Known rows, with every way that one mark hangs from another:
Q_631(Q_716(Q_158 Q_439 Q_873 Q_905(Q_685))): [ 13  13  17  -9  -6  21  -9  25  -4  -6 -30   5 -20 -24  -8  -1   1  -2
   5  -4 -14  -1  15]
Q_827(Q_232): [ 13  16   1  15  25 -38   7 -11   2   6   7   6  -4  15   3   3  14  -2
 -12 -10 -17  -9  -9]
Q_905(Q_685 Q_716): [  6  18  14  26  21 -24   1   6   5  -3  11  15   4  11 -18  13   0  -5
 -21  -2 -14   5   5]
Q_827(Q_232 Q_439(Q_716(Q_873))): [  3  34  -9   5  11 -32   1  -1  -7  12   4  -9   5  20  20  -5  12  -6
 -14 -16 -23 -14  12]
Q_37(Q_716(Q_439) Q_915): [-13   3   1  17  -8 -19  13   3 -16  17  23   7 -25  -1   4   7   0  20
   7 -11 -11 -17 -28]
Q_158(Q_716(Q_37)): [ 19   5   0  -5  -5 -17  -3   5 -13   8  -6  14 -12   2  -2   7   3   0
  -9  -4  -1  -2  -6]
Q_631(Q_716(Q_873)): [  3  12  17  14   7 -13   7  -4 -11   5 -24   8 -13   7  -2  14   1   3
  -6   2  -7  -3   5]
Q_905(Q_685 Q_716(Q_37(Q_915) Q_158 Q_439 Q_873)): [ -5  17   5   2 -24  20  -9  36  -1  -6  -7  22 -29 -17 -12  -7  -9  11
   4   5 -14  16   1]
Q_827(Q_232 Q_439(Q_716)): [  2  28  -6   6  17 -41   1 -10   0   9  14  -9  12  27  20  -6  16 -10
 -19 -23 -22 -17  10]
Q_873(Q_716): [ 11   5   0  17  15 -33  18 -15  -5   1   3  10 -11  10   7  15  -1   7
 -13   8  -3   0  -5]
Q_158(Q_716(Q_439 Q_873)): [ 20  21   1  -2  -6  -4  -1  15 -21  24   2  -4 -14  -7  -3   9  -2   4
   6  -3  -1  -4  -1]
Q_439(Q_716): [ -5  13  -6   8   9 -25  12 -13  -4   4  -1   0   1  14   4   6  -1 -12
 -14  -5  -2  -9  19]
Q_232(Q_827(Q_439(Q_716(Q_158)))): [ -4   9  -1   4   8 -15  -2  -3 -10  -4  -8   1  12  -1  -6  -3  -3 -13
  -8  -9 -15 -12  13]
Q_827(Q_232 Q_439): [ 11  26   1  16  27 -45  -1 -10   3  11  12  -4   7  18  10  -2  19  -4
 -16 -23 -26 -17 -10]
Q_716(Q_37 Q_158 Q_439 Q_873 Q_905(Q_685)): [ 14  14  -4 -23 -18  26 -17  38  -2 -15 -33  13 -30 -44 -13 -16   2 -13
  10   2 -15   3   8]
Q_716(Q_37 Q_439 Q_905): [  8  13   2 -20   3  -9  -9  16  -1  -3 -13   2 -20 -33  -8 -14  12 -27
   3  -5 -11  -6   0]
Q_716(Q_873): [  5  17  -2  18  11 -18   9  -3 -10   7 -13   6 -12  -2  -7  10  -3   1
  -4   6  -7  -6  -1]
Q_716(Q_37(Q_915) Q_158 Q_439 Q_905(Q_685)): [  0   1  -3 -18 -21  22 -15  28   8 -14  -9  15 -29 -35  -7 -13  -1   1
   9  -6 -15  -7  -1]
Q_439(Q_716(Q_158 Q_905)): [  3   5 -10  -8   0  -2   6   0   0  -7 -15   3 -10  -3   1  -6   2 -11
 -10 -10  -5  -7  28]
Q_37(Q_716(Q_158 Q_439) Q_915): [-10  -2  -4  13 -19  -3  12   4 -11  12  11  12 -35  -3   3   0  -4  28
  11 -14  -9 -10 -24]
Q_37(Q_716(Q_439 Q_873 Q_905) Q_915): [ -6   7  -3   3 -14  -3   8  24 -23  14  11   6 -35 -23   2   3   1  19
  13  -6 -17 -18 -20]
Q_905(Q_685 Q_716(Q_439 Q_873)): [  6  30  12  15   8  -7  -4  25  -3   6   5   5  -5  -7 -18   6  -3  -8
  -5   4 -13  10   5]

Rows:
[  0  14 -12 -18  -9  -4  -1  16 -13  -8 -26   7 -16 -15   2  -7   2 -19
  -7   5  -8  -6  25] => Q_439(Q_716(Q_37 Q_873 Q_905))
[ -2   7  -9 -21 -30  27  -7  31  -6  -4 -24  13 -44 -41  -5 -18  -1   6
  18   1 -12  -3   0] => Q_716(Q_37(Q_915) Q_158 Q_439 Q_873 Q_905)
[  2  32 -11  -8   0 -28  -5   6  -8   4  -7  -1  -1  13  21 -13  14 -10
 -14 -14 -23  -9  11] => Q_827(Q_232 Q_439(Q_716(Q_37 Q_873)))
[ 20   5   0  -5   1   2   1  14   2 -11  -2   8 -18 -20   2   0   1   1
  -1   2  -9   3   6] => Q_873(Q_716(Q_158 Q_439 Q_905(Q_685)))
[  1  27  -8  -7   7 -37  -5  -3   0   2   2  -2   5  20  21 -14  18 -15
 -19 -21 -22 -12   8] => Q_827(Q_232 Q_439(Q_716(Q_37)))
[  3   1  -2 -13 -10  -9   3  14  -6  -3   5   9 -30 -22  10  -2   3   3
   3   7  -9  -3  -8] => Q_873(Q_716(Q_37(Q_915) Q_439 Q_905))
[  7  27  -5  -5  19 -35  -2   1   1   6  12 -11  11  13  18 -11  21 -17
 -19 -25 -26 -21  15] => Q_827(Q_232 Q_439(Q_716(Q_905)))
[  9  -4  14 -14  -5   3  -5   8   1 -16 -40  20 -25 -12  -4  -7   9  -5
  -7  -8 -10   2  10] => Q_631(Q_716(Q_37 Q_158 Q_905))
[ 14  12   0 -21 -25  20 -16  43 -17   6   2   8 -22 -30  -2   3  -2   7
  10   1 -12  -9  -2] => Q_158(Q_716(Q_37(Q_915) Q_439 Q_873 Q_905(Q_685)))
[ 19  -3  -4   2   6 -11  13  -1  -2  -9 -10  14 -22  -7   4   2   3   7
  -9   2  -7   4   5] => Q_873(Q_716(Q_158 Q_905))
[  8  25   9  12  -3   9  -4  27   1  -1  -7  10 -15 -10 -17  -1  -5   0
  -2   1 -12  17  10] => Q_905(Q_685 Q_716(Q_158 Q_439 Q_873))
[  3  14  -2  -6   3   4 -12  22 -12 -14 -15   3  12 -20 -11  -3  -4 -16
  -5  -3 -24 -15  21] => Q_232(Q_827(Q_439(Q_716(Q_158 Q_873 Q_905(Q_685)))))
[  0  -2  -7  -5 -22   2   7   5  -2  -4  -5  17 -37  -9  11  -4  -6  18
   6   6  -2   9 -10] => Q_873(Q_716(Q_37(Q_915) Q_158 Q_439))
[  0   7   0  -7  10  -9  -6   7  -9  -8 -10  -1  11 -13  -8  -7   2 -19
  -8 -11 -19 -16  17] => Q_232(Q_827(Q_439(Q_716(Q_158 Q_905))))
[ -6  13   4   6  16 -28  -2  -4 -12   1   1  -4  20   2  -6   3  -1 -20
 -12  -6 -16 -17  10] => Q_232(Q_827(Q_439(Q_716)))
[  4  11  13 -12 -20  14  -7  14  -8  -2 -44  12 -33 -15  -2  -8   1  -1
   8   0  -5  11   7] => Q_631(Q_716(Q_37 Q_158 Q_439 Q_873))
[  3   8 -17 -22 -19  12  -1  17  -9 -13 -37  13 -25 -17   2 -14   0 -11
  -4   1  -6   1  29] => Q_439(Q_716(Q_37 Q_158 Q_873 Q_905))
[ -1   4  -5   2 -24  19   3  32 -16   0   3  15 -37 -26  -2   0  -5  27
  14  -7 -19 -12 -15] => Q_37(Q_716(Q_158 Q_439 Q_873 Q_905(Q_685)) Q_915)
[-18   4  -9  -1 -13 -13   5  -4  -4  -2  -3  11 -13   9  10   1  -5  -2
  -9   0  -3  -9  11] => Q_439(Q_716(Q_37(Q_915)))
